Each row was made from one small tree. Brackets hold a mark, then the marks that hang from it, in the order of their numbers. Every link used is in the known rows. Write each row's tree.
Known rows
(k_317 (k_249 k_133) (k_277 k_239 (k_694 k_205))): -.07  .09  .06  .18 -.12 -.31 -.08 -.08 -.15  .09  .45  .16  .05  .08 -.26 -.02 -.14  .09  .10 -.10 -.20  .34 -.27
(k_249 k_133 (k_317 k_277) k_937): -.17  .05  .22 -.44 -.34 -.01 -.26  .00 -.21  .22 -.06 -.57  .13  .01 -.08  .06 -.24  .35 -.01 -.18  .01  .00 -.01
(k_277 k_239 (k_317 k_249) (k_694 (k_205 k_342))):  .12  .00 -.17  .68  .20 -.32  .20  .03  .15 -.27  .13  .22 -.11 -.05 -.11  .27  .19 -.26 -.46 -.12 -.25 -.09  .01
(k_249 k_133 k_317 k_937): -.16 -.01  .22 -.57 -.17  .11 -.14  .02 -.11  .13 -.23 -.42  .04  .05 -.01  .02 -.14  .26 -.09 -.33  .10 -.18  .05
(k_525 k_249):  .17  .14  .10 -.15  .15  .33  .00  .03  .12 -.20 -.10  .14  .04  .04  .18 -.60  .14 -.19  .24  .21  .35 -.15  .05
(k_277 k_239 k_317 (k_694 k_205)):  .34 -.03 -.33  .60  .16 -.30  .15  .19  .32 -.47  .17  .38 -.15 -.10  .01  .17  .41 -.25 -.43 -.02 -.13 -.16  .04
(k_277 (k_317 k_249) k_694): -.18 -.06 -.17  .49  .25 -.05  .07  .03  .14 -.39  .24 -.05  .10  .03 -.09  .18  .20 -.27 -.27 -.02 -.04 -.03  .11
(k_694 k_205):  .47  .11  .44 -.24  .28  .06  .17  .05  .21 -.51 -.01  .22  .11 -.01  .35 -.48  .14 -.21  .09 -.26 -.01 -.19 -.03
(k_513 k_937):  .05  .11  .05 -.29  .03 -.11  .01  .17  .08 -.26 -.10  .16  .44  .10  .61 -.41 -.13 -.35  .06 -.09  .26 -.40 -.04
(k_317 (k_249 k_133 k_937) (k_277 k_239)): -.06  .03  .10 -.07 -.23 -.17 -.12 -.14 -.25  .46  .13  .07  .09  .18 -.19  .00 -.41  .27  .21 -.13 -.23  .26 -.28
(k_249 k_937):  .18 -.12  .23 -.42  .16  .15  .06 -.09  .16  .01 -.24  .03  .23  .03  .28 -.24 -.13 -.02  .06 -.29  .12 -.17  .14
(k_277 k_239 k_317):  .31  .01 -.31  .45  .10 -.05  .10  .13  .25 -.28 -.13  .23 -.17  .10  .29  .02  .20 -.26 -.12  .13 -.18 -.18 -.12
(k_525 (k_249 k_133 (k_317 k_277) k_937)): -.04  .16  .10 -.33 -.29  .21 -.23  .06 -.16  .18 -.08 -.27  .04 -.04 -.18 -.27 -.05  .25  .08  .15  .28 -.11  .06
(k_525 k_277):  .02 -.08  .18 -.26  .32  .24  .18 -.06  .11 -.12 -.15  .03 -.05 -.03  .39 -.08  .04 -.21  .43  .15  .09  .10  .10
(k_317 (k_249 k_133 k_937) k_277): -.15  .05  .28 -.23 -.17 -.08 -.15 -.15 -.27  .37  .16 -.14  .23  .15 -.20 -.08 -.47  .27  .28 -.18 -.15  .22 -.16
(k_317 (k_249 k_133 k_937)): -.12 -.04  .27 -.40  .08  .09  .03 -.11 -.14  .22 -.10  .02  .08  .23 -.09 -.13 -.25  .14  .18 -.39 -.01 -.03 -.07
(k_525 (k_249 k_133 k_317 k_937) (k_277 k_694)): -.28 -.07 -.02 -.33 -.07  .25 -.03  .04 -.16  .27 -.10 -.18 -.22 -.24 -.32  .16  .18  .23  .05  .26  .38  .00  .34
(k_249 k_317 k_937): -.06 -.01  .23 -.37 -.04  .30  .00 -.08  .04 -.14 -.33 -.32  .27  .00  .27 -.12 -.04 -.03 -.25 -.15 -.01 -.19  .03
(k_525 (k_249 k_133 k_937) k_277):  .02 -.08  .09 -.50  .02  .27  .04  .06 -.12  .40 -.22  .08 -.26 -.15 -.18 -.04  .01  .28  .42  .19  .39 -.06  .27

Which tree is each row?
-.04 -.15 -.44  .60  .09 -.18  .10  .02  .13 -.09  .07  .29 -.05  .02 -.17  .35  .17 -.13 -.46 -.03 -.19 -.07 -.01 => (k_277 k_239 (k_317 (k_249 k_937)) k_694)
 .02 -.13 -.14  .12  .10  .07  .18  .03 -.03  .17 -.18  .20 -.31  .00  .02  .35  .03 -.01  .14  .15 -.16  .03  .01 => (k_525 (k_277 k_239 (k_317 (k_249 k_133 k_937))))
-.01 -.01  .01  .12  .06  .02  .04  .10 -.04 -.06 -.08 -.08  .00  .12 -.10  .13 -.04  .02 -.05 -.16 -.12 -.19  .03 => (k_277 (k_317 (k_249 k_133 k_937)))
 .04 -.14 -.14  .21  .15  .13  .23 -.01  .02  .08 -.22  .24 -.21 -.03  .11  .29  .07 -.10  .09  .22 -.18  .02  .01 => (k_525 (k_277 k_239 (k_317 (k_249 k_937))))
 .14  .03 -.27  .55  .07  .01  .14  .05  .12 -.21 -.09  .30 -.15  .18  .12  .05  .12 -.23 -.17  .10 -.28 -.10 -.25 => (k_277 k_239 (k_317 k_249))
-.21 -.02  .01 -.25 -.36 -.12 -.26 -.03 -.15  .27  .04 -.42  .07 -.03 -.17  .22 -.19  .32 -.18 -.16 -.01  .08  .01 => (k_249 k_133 (k_317 (k_277 k_239 k_694)) k_937)
-.14  .00 -.22  .11  .02  .31  .09 -.01  .02 -.03 -.08  .11 -.24 -.18  .01  .00  .38 -.14 -.01  .58  .22  .08  .10 => (k_525 (k_249 k_317) (k_277 k_239 k_694))
 .24  .05  .02  .19  .00 -.28 -.05 -.05  .17 -.22  .32  .14  .17 -.07  .15 -.18  .01 -.13  .04  .05 -.10  .24 -.12 => (k_317 (k_277 k_239 (k_694 k_205)))
-.10  .05  .09 -.34 -.40 -.04 -.24  .00 -.18  .28 -.09 -.41  .03  .03 -.06  .12 -.22  .34 -.06 -.16 -.06  .03 -.10 => (k_249 k_133 (k_317 (k_277 k_239)) k_937)
 .19  .06  .09  .22  .02 -.31 -.05 -.11  .13 -.14  .27  .00  .18 -.09  .17 -.13 -.10 -.18  .05  .02 -.09  .25 -.07 => (k_317 (k_277 k_239 (k_694 (k_205 k_342))))
 .11 -.07  .09 -.34  .13  .40  .11 -.01 -.01  .24 -.28  .18 -.10 -.19  .00 -.17  .07  .07  .32  .31  .32 -.07  .28 => (k_525 (k_249 k_937) k_277)
 .03 -.04 -.41  .39  .13  .13  .14  .10  .09 -.03 -.02  .28 -.35 -.24 -.11  .17  .38 -.13  .05  .56  .23 -.01  .22 => (k_525 k_249 (k_277 k_239 k_317 k_694))
 .24 -.04  .07  .14  .25 -.26  .16 -.08  .30 -.26  .08  .25 -.02 -.05  .19 -.10  .12 -.32 -.18 -.23 -.01  .00  .05 => (k_277 k_239 (k_694 (k_205 k_342)))
 .10  .05 -.26  .46  .01 -.10  .08  .12  .03 -.08 -.04  .21 -.26  .20  .01  .13  .08 -.10 -.09  .01 -.23 -.09 -.24 => (k_277 k_239 (k_317 (k_249 k_133)))
-.31 -.04  .15 -.10 -.10 -.19 -.16 -.16 -.23  .33  .33 -.15  .25  .05 -.34  .09 -.36  .24  .11 -.22 -.06  .30 -.04 => (k_317 (k_249 k_133 k_937) (k_277 k_694))
-.05  .21  .08 -.26 -.09  .32 -.12  .10 -.06 -.14 -.07 -.22 -.10  .07 -.01 -.44  .15  .01  .13  .17  .32 -.15 -.01 => (k_525 (k_249 k_133 k_317))
-.11 -.15 -.03 -.37  .06  .15  .01  .05 -.07  .39 -.04  .07 -.22 -.24 -.32  .10  .09  .23  .28  .16  .45  .00  .41 => (k_525 (k_249 k_133 k_937) (k_277 k_694))
-.14  .17  .06 -.06 -.25 -.17 -.20  .05 -.08 -.14  .23 -.36 -.06  .02 -.03  .01  .02  .08 -.06 -.04 -.04  .13 -.16 => (k_249 k_133 (k_317 (k_277 k_239 (k_694 k_205))))
-.20 -.06 -.03  .03 -.19 -.29 -.13 -.17 -.22  .42  .31  .06  .12  .10 -.35  .15 -.31  .26  .04 -.16 -.16  .32 -.17 => (k_317 (k_249 k_133 k_937) (k_277 k_239 k_694))
 .14 -.03 -.26  .44  .03 -.02  .13  .02  .08 -.03 -.18  .31 -.10  .14  .05  .12  .05 -.10 -.25  .01 -.29 -.17 -.17 => (k_277 k_239 (k_317 (k_249 k_937)))
-.27  .00  .14 -.36 -.29 -.09 -.26 -.02 -.18  .18  .05 -.57  .15 -.05 -.18  .16 -.20  .32 -.12 -.22  .07  .07  .08 => (k_249 k_133 (k_317 (k_277 k_694)) k_937)
-.10 -.14 -.44  .50  .03 -.29  .07  .07  .06  .04  .13  .23 -.17  .05 -.30  .42  .14  .00 -.39 -.12 -.13 -.06  .01 => (k_277 k_239 (k_317 (k_249 k_133 k_937)) k_694)
 .13  .07  .21  .05  .09 -.19 -.09 -.05  .14 -.31  .36 -.08  .30 -.10  .15 -.23 -.04 -.15  .15  .01  .00  .23  .00 => (k_317 (k_277 (k_694 k_205)))
-.03 -.13  .06  .06  .23  .21  .20 -.02 -.02 -.02 -.18  .02 -.06 -.07  .10  .23  .04 -.10  .17  .16 -.09  .01  .14 => (k_525 (k_277 (k_317 (k_249 k_937))))
-.06  .17  .07  .07 -.14  .14 -.12 -.09  .03 -.31  .00 -.31  .17  .08  .37 -.22  .00 -.22 -.06  .21 -.16  .14 -.25 => (k_249 (k_317 (k_277 k_239)))
